Each row was made from one path, in order. Every step used is in the known rows, and no mark comes twice. Write each row's path.
Known rows:
V > P > Y > S: |  1.19 |  0.38 |  5.01 |  3.10 |  3.10 |  0.23 |  3.16 |  0.58 |  2.33 | -1.66 |  0.85 |  2.95 | -1.83 | -0.63 |  2.23 |  1.28 | -1.67 |  1.68 |  1.19 |  2.77 | -0.11 |
N > S > Y > P > V: | -0.97 | -0.72 |  2.97 |  1.88 |  1.79 |  0.15 |  3.71 |  0.54 |  3.29 | -1.88 | -0.18 |  1.91 | -2.78 |  0.55 |  0.84 |  1.34 | -3.80 |  1.24 | -0.28 |  0.97 | -3.25 |
L > Y > P > N > S: |  0.86 | -0.51 |  2.11 |  3.38 |  2.63 |  2.37 |  3.15 |  1.02 |  2.68 | -2.67 | -1.65 | -0.01 |  1.52 | -0.62 |  0.59 |  0.74 | -2.03 | -0.24 |  3.47 |  1.95 |  1.67 |
J > L > N: |  2.02 |  0.55 | -0.35 |  0.99 | -1.59 |  2.63 |  2.29 |  1.25 |  2.02 | -1.74 | -0.81 |  0.22 |  1.13 |  0.10 |  0.44 | -0.77 | -1.86 | -0.44 |  4.25 |  0.38 |  4.79 |
J > L > Y: |  1.18 |  0.39 | -0.19 |  0.71 | -2.31 |  3.32 |  3.68 |  1.00 |  3.33 | -1.88 | -1.04 | -0.40 |  1.64 |  1.41 |  0.05 | -1.29 | -1.74 | -0.05 |  5.08 |  1.15 |  4.74 |
Y > P: |  0.41 | -0.86 |  3.09 |  1.10 |  1.28 |  1.17 |  2.56 | -0.54 |  2.13 | -2.85 |  0.19 | -1.01 | -0.05 |  1.19 |  1.54 |  0.57 |  0.74 |  1.37 |  1.89 |  1.72 |  0.60 |
N > L > J: |  3.39 | -1.53 |  1.34 | -0.30 |  0.30 |  3.57 |  0.22 |  2.49 |  0.73 | -3.51 | -0.74 | -0.27 |  0.44 |  1.46 |  0.03 | -1.01 | -2.42 | -0.94 |  2.47 |  1.20 |  2.82 |
P > N > S > Y > L: |  0.71 |  0.61 |  1.85 |  2.07 |  3.33 |  0.03 |  3.98 |  3.01 |  1.02 | -2.60 |  0.95 |  1.57 | -1.73 | -0.95 | -0.46 |  1.21 | -2.87 |  1.06 | -0.60 |  0.20 | -0.03 |
V > P > N: |  2.53 |  1.17 |  3.07 |  1.60 |  2.51 | -1.08 |  3.54 |  0.79 | -0.30 | -3.47 |  0.36 |  2.33 | -2.50 | -2.79 |  1.28 |  0.70 | -0.18 |  1.53 |  0.02 |  1.28 |  3.11 |
L > Y > P: |  0.82 | -0.98 |  2.40 |  2.28 |  0.48 |  3.15 |  1.94 | -0.62 |  3.76 | -3.11 | -1.38 | -1.13 |  1.41 |  0.95 |  1.23 |  0.10 | -0.95 |  0.00 |  4.26 |  2.54 |  3.04 |
V > P > N > L > Y: |  3.71 |  0.06 |  2.79 |  1.41 |  2.43 |  1.63 |  3.26 |  1.63 |  0.49 | -4.97 | -0.47 |  2.01 | -1.98 | -2.72 |  0.13 |  0.34 | -2.03 |  0.74 |  2.43 |  1.27 |  3.62 |
L > Y > P > N: |  1.14 | -0.39 |  2.37 |  3.32 |  2.03 |  2.28 |  2.69 |  0.68 |  2.55 | -3.44 | -0.95 | -0.52 |  1.78 | -0.02 |  0.76 |  0.96 | -0.67 |  0.12 |  3.53 |  1.89 |  3.17 |
S > Y > L > N: |  1.39 | -0.13 |  2.44 |  1.54 |  0.39 |  2.98 |  0.93 |  1.04 |  3.44 | -4.42 |  0.86 | -0.34 | -1.95 |  0.91 |  0.44 |  0.89 | -2.81 |  0.87 |  1.91 |  1.09 |  3.56 |
S > Y > P > N > L > J: |  1.24 | -0.78 |  3.80 |  2.82 |  1.99 |  2.29 |  2.32 |  3.71 |  2.63 | -5.76 |  0.75 |  0.15 | -1.28 |  1.72 | -0.18 |  1.81 | -2.11 |  0.57 |  1.10 |  0.98 |  0.76 |
V > P > Y: |  2.02 |  0.67 |  4.84 |  2.19 |  1.38 | -0.02 |  3.10 |  0.67 |  1.68 | -2.11 |  0.86 |  2.69 | -2.59 | -0.82 |  2.06 |  1.09 | -1.22 |  1.15 | -0.07 |  2.29 |  1.74 |
V > P: |  2.22 |  0.47 |  3.07 |  0.25 |  0.54 | -0.17 |  2.71 | -1.01 |  1.26 | -3.06 | -0.14 |  1.55 | -2.93 | -1.55 |  2.00 | -0.40 | -0.32 |  1.38 |  0.94 |  2.24 |  3.00 |
P > N: |  1.31 |  1.08 |  1.39 |  1.41 |  2.20 | -1.50 |  3.03 |  1.64 | -0.56 | -1.97 |  1.10 |  1.19 | -0.01 | -1.22 |  0.49 |  0.89 |  0.26 |  0.74 | -1.02 |  0.25 |  2.43 |
L > N > S > Y > P > V: |  0.81 | -0.52 |  2.09 |  3.33 |  2.07 |  1.30 |  1.43 |  0.53 |  2.90 | -2.05 | -1.35 |  2.06 | -1.44 | -1.27 |  1.19 |  1.61 | -4.69 | -0.40 |  1.45 |  0.85 | -0.23 |
J > L > N > S > Y: |  1.34 |  0.46 | -0.22 |  1.46 | -1.31 |  2.73 |  3.12 |  2.31 |  3.15 | -1.71 | -1.32 |  1.03 | -0.34 | -0.03 | -0.06 | -0.64 | -4.07 | -0.62 |  3.92 |  0.50 |  2.45 |

Which path is each row?
|  0.48 | -0.37 |  2.79 |  2.63 |  3.84 |  0.29 |  4.03 |  1.51 |  0.75 | -2.29 | -0.06 |  0.51 | -0.03 | -0.73 |  0.70 |  1.34 | -0.70 |  1.12 |  0.90 |  0.95 | -1.06 | : Y > P > N > S
|  2.01 |  0.83 |  3.63 |  2.06 |  3.51 |  0.51 |  4.30 |  1.86 |  1.03 | -3.99 |  0.35 |  2.43 | -4.01 | -2.43 |  0.53 |  0.92 | -2.65 |  1.88 |  0.56 |  1.30 |  1.20 | : V > P > N > S > Y > L
|  0.41 |  0.96 |  1.59 |  2.18 |  2.54 | -1.42 |  3.97 |  2.96 |  0.92 | -1.89 |  0.49 |  2.33 | -1.65 | -1.51 | -0.04 |  1.04 | -2.58 |  0.50 | -1.67 |  0.32 | -0.35 | : P > N > S > Y
|  3.11 |  0.34 |  4.93 |  3.01 |  2.65 |  2.63 |  2.16 |  0.82 |  1.80 | -3.05 |  0.66 |  1.93 | -2.09 | -1.04 |  1.78 |  1.49 | -2.29 |  1.02 |  2.28 |  2.06 |  3.27 | : V > P > Y > L > N
|  1.20 |  0.62 |  1.95 |  2.81 |  3.48 |  0.95 |  3.15 |  3.89 |  0.77 | -2.57 |  0.33 |  1.27 | -0.81 | -0.27 | -0.21 |  1.03 | -3.24 |  0.13 | -0.17 |  0.68 |  0.79 | : P > N > S > Y > L > J
|  1.97 | -0.01 |  3.61 |  3.23 |  2.29 |  3.12 |  1.31 |  1.74 |  2.02 | -1.51 |  1.51 |  0.66 |  0.66 |  0.95 |  1.11 |  1.88 | -2.44 |  0.18 |  1.75 |  1.17 |  2.71 | : P > Y > L > N
|  0.70 | -0.43 |  2.04 |  1.34 |  1.13 |  2.73 |  2.18 |  2.17 |  3.03 | -2.21 | -0.54 |  0.35 | -1.72 |  1.34 |  0.38 | -0.23 | -4.21 |  0.15 |  1.13 |  1.58 |  0.03 | : N > S > Y > L > J
|  4.06 |  0.15 |  3.06 |  1.46 |  2.81 |  1.31 |  2.49 |  2.65 | -0.61 | -4.60 | -0.31 |  1.96 | -1.90 | -1.98 |  0.43 |  0.31 | -1.72 |  0.55 |  1.50 |  1.27 |  3.41 | : V > P > N > L > J
|  0.59 |  0.03 |  0.87 |  2.59 |  0.01 |  2.80 |  3.61 |  1.84 |  3.17 | -1.89 | -1.10 |  1.54 | -0.49 |  0.34 |  0.25 |  0.88 | -4.42 |  0.16 |  3.98 |  0.04 |  0.64 | : J > L > N > S > Y > P > V
|  1.08 | -0.02 |  0.64 |  2.17 | -0.63 |  3.38 |  3.22 |  2.20 |  3.63 | -2.37 | -1.35 |  0.55 | -0.16 |  0.36 |  0.05 | -0.10 | -3.76 | -0.34 |  4.80 |  0.73 |  1.70 | : J > L > N > S > Y > P
|  1.65 | -1.21 |  3.11 |  1.54 |  3.43 |  1.66 |  3.16 |  2.06 |  0.47 | -4.64 |  0.68 | -0.17 | -0.04 |  0.03 | -0.22 |  1.48 | -0.38 |  1.28 |  2.15 |  0.41 |  0.22 | : Y > P > N > L
| -0.30 | -0.53 |  3.77 |  1.66 |  0.06 |  0.87 |  2.49 |  0.65 |  4.06 | -4.44 |  0.95 | -0.15 | -2.28 |  1.88 |  1.03 |  1.26 | -0.95 |  1.64 |  0.47 |  1.58 |  0.31 | : S > Y > P
|  1.56 | -0.07 |  0.96 |  2.15 |  0.53 |  1.13 |  0.85 |  0.98 |  2.90 | -1.75 | -1.67 |  1.57 | -1.22 | -1.64 |  0.89 |  0.07 | -4.38 | -1.19 |  1.29 |  1.38 |  1.63 | : L > N > S > Y
|  2.13 | -0.17 |  0.34 |  1.57 |  1.04 |  1.27 |  0.72 |  0.20 |  1.60 | -0.61 | -2.09 |  1.26 |  0.11 | -2.29 |  1.18 | -0.46 | -3.43 | -1.45 |  1.93 |  1.38 |  2.13 | : L > N > S
|  2.86 |  0.40 |  5.30 |  2.84 |  2.43 |  2.76 |  2.32 |  1.72 |  1.47 | -2.77 |  0.64 |  1.41 | -1.71 |  0.57 |  2.05 |  1.07 | -1.91 |  0.99 |  1.66 |  2.46 |  3.10 | : V > P > Y > L > J
|  2.52 | -0.28 |  1.25 |  0.39 |  2.48 |  0.37 |  2.75 |  2.81 | -0.84 | -3.56 |  1.05 |  1.15 | -0.37 | -1.19 | -0.84 |  0.67 | -1.25 |  0.67 |  0.36 | -0.40 |  1.81 | : P > N > L
|  1.67 |  0.00 |  4.10 |  3.19 |  2.14 |  3.32 |  1.46 |  2.89 |  1.73 | -1.27 |  1.42 |  0.17 |  1.12 |  2.99 |  1.35 |  1.34 | -1.94 |  0.13 |  1.04 |  1.77 |  2.35 | : P > Y > L > J
|  2.77 | -0.43 |  0.99 |  1.30 |  2.02 |  1.71 |  2.54 |  2.78 |  0.36 | -3.99 | -0.02 |  0.82 |  0.64 | -1.18 | -1.00 |  0.52 | -2.18 | -0.11 |  2.06 |  0.23 |  3.14 | : P > N > L > Y
| -0.94 | -0.52 |  4.05 |  2.27 |  1.05 |  0.20 |  2.91 |  0.08 |  3.50 | -3.87 |  1.35 |  1.08 | -2.80 |  1.85 |  1.25 |  2.40 | -1.80 |  2.10 | -0.46 |  0.63 | -1.05 | : S > Y > P > V
|  0.12 |  0.04 |  0.02 |  1.56 | -0.66 |  3.54 |  3.54 |  0.96 |  3.98 | -1.40 | -0.97 | -0.21 |  2.43 |  1.51 |  0.16 | -1.08 | -2.25 |  0.48 |  6.29 |  1.69 |  2.87 | : J > L > Y > S
|  0.10 | -0.60 |  1.16 |  2.20 |  1.48 |  2.28 |  1.49 | -0.66 |  3.97 | -1.48 | -1.33 |  0.13 |  2.08 |  0.46 |  1.18 | -0.49 | -2.07 |  0.16 |  4.31 |  2.84 |  2.07 | : L > Y > S
|  2.12 | -0.67 |  1.17 |  1.92 |  3.49 |  2.00 |  2.55 |  2.78 |  0.94 | -3.72 |  0.02 |  1.02 |  1.32 | -1.07 | -0.95 |  0.68 | -2.52 |  0.27 |  3.13 |  0.65 |  1.54 | : P > N > L > Y > S
| -0.42 |  0.03 |  3.80 |  3.34 |  2.97 |  0.08 |  2.48 |  1.51 |  2.68 |  0.16 |  1.77 |  2.00 |  0.99 |  1.50 |  1.61 |  1.72 | -1.65 |  1.06 |  0.43 |  2.07 | -1.54 | : P > Y > S
|  0.04 | -0.45 |  1.97 |  0.48 |  1.03 |  1.63 |  3.11 |  1.26 |  3.15 | -2.19 |  0.15 |  0.66 | -2.58 |  0.61 |  0.18 | -0.13 | -3.76 |  1.09 |  0.76 |  1.16 | -0.77 | : N > S > Y > L
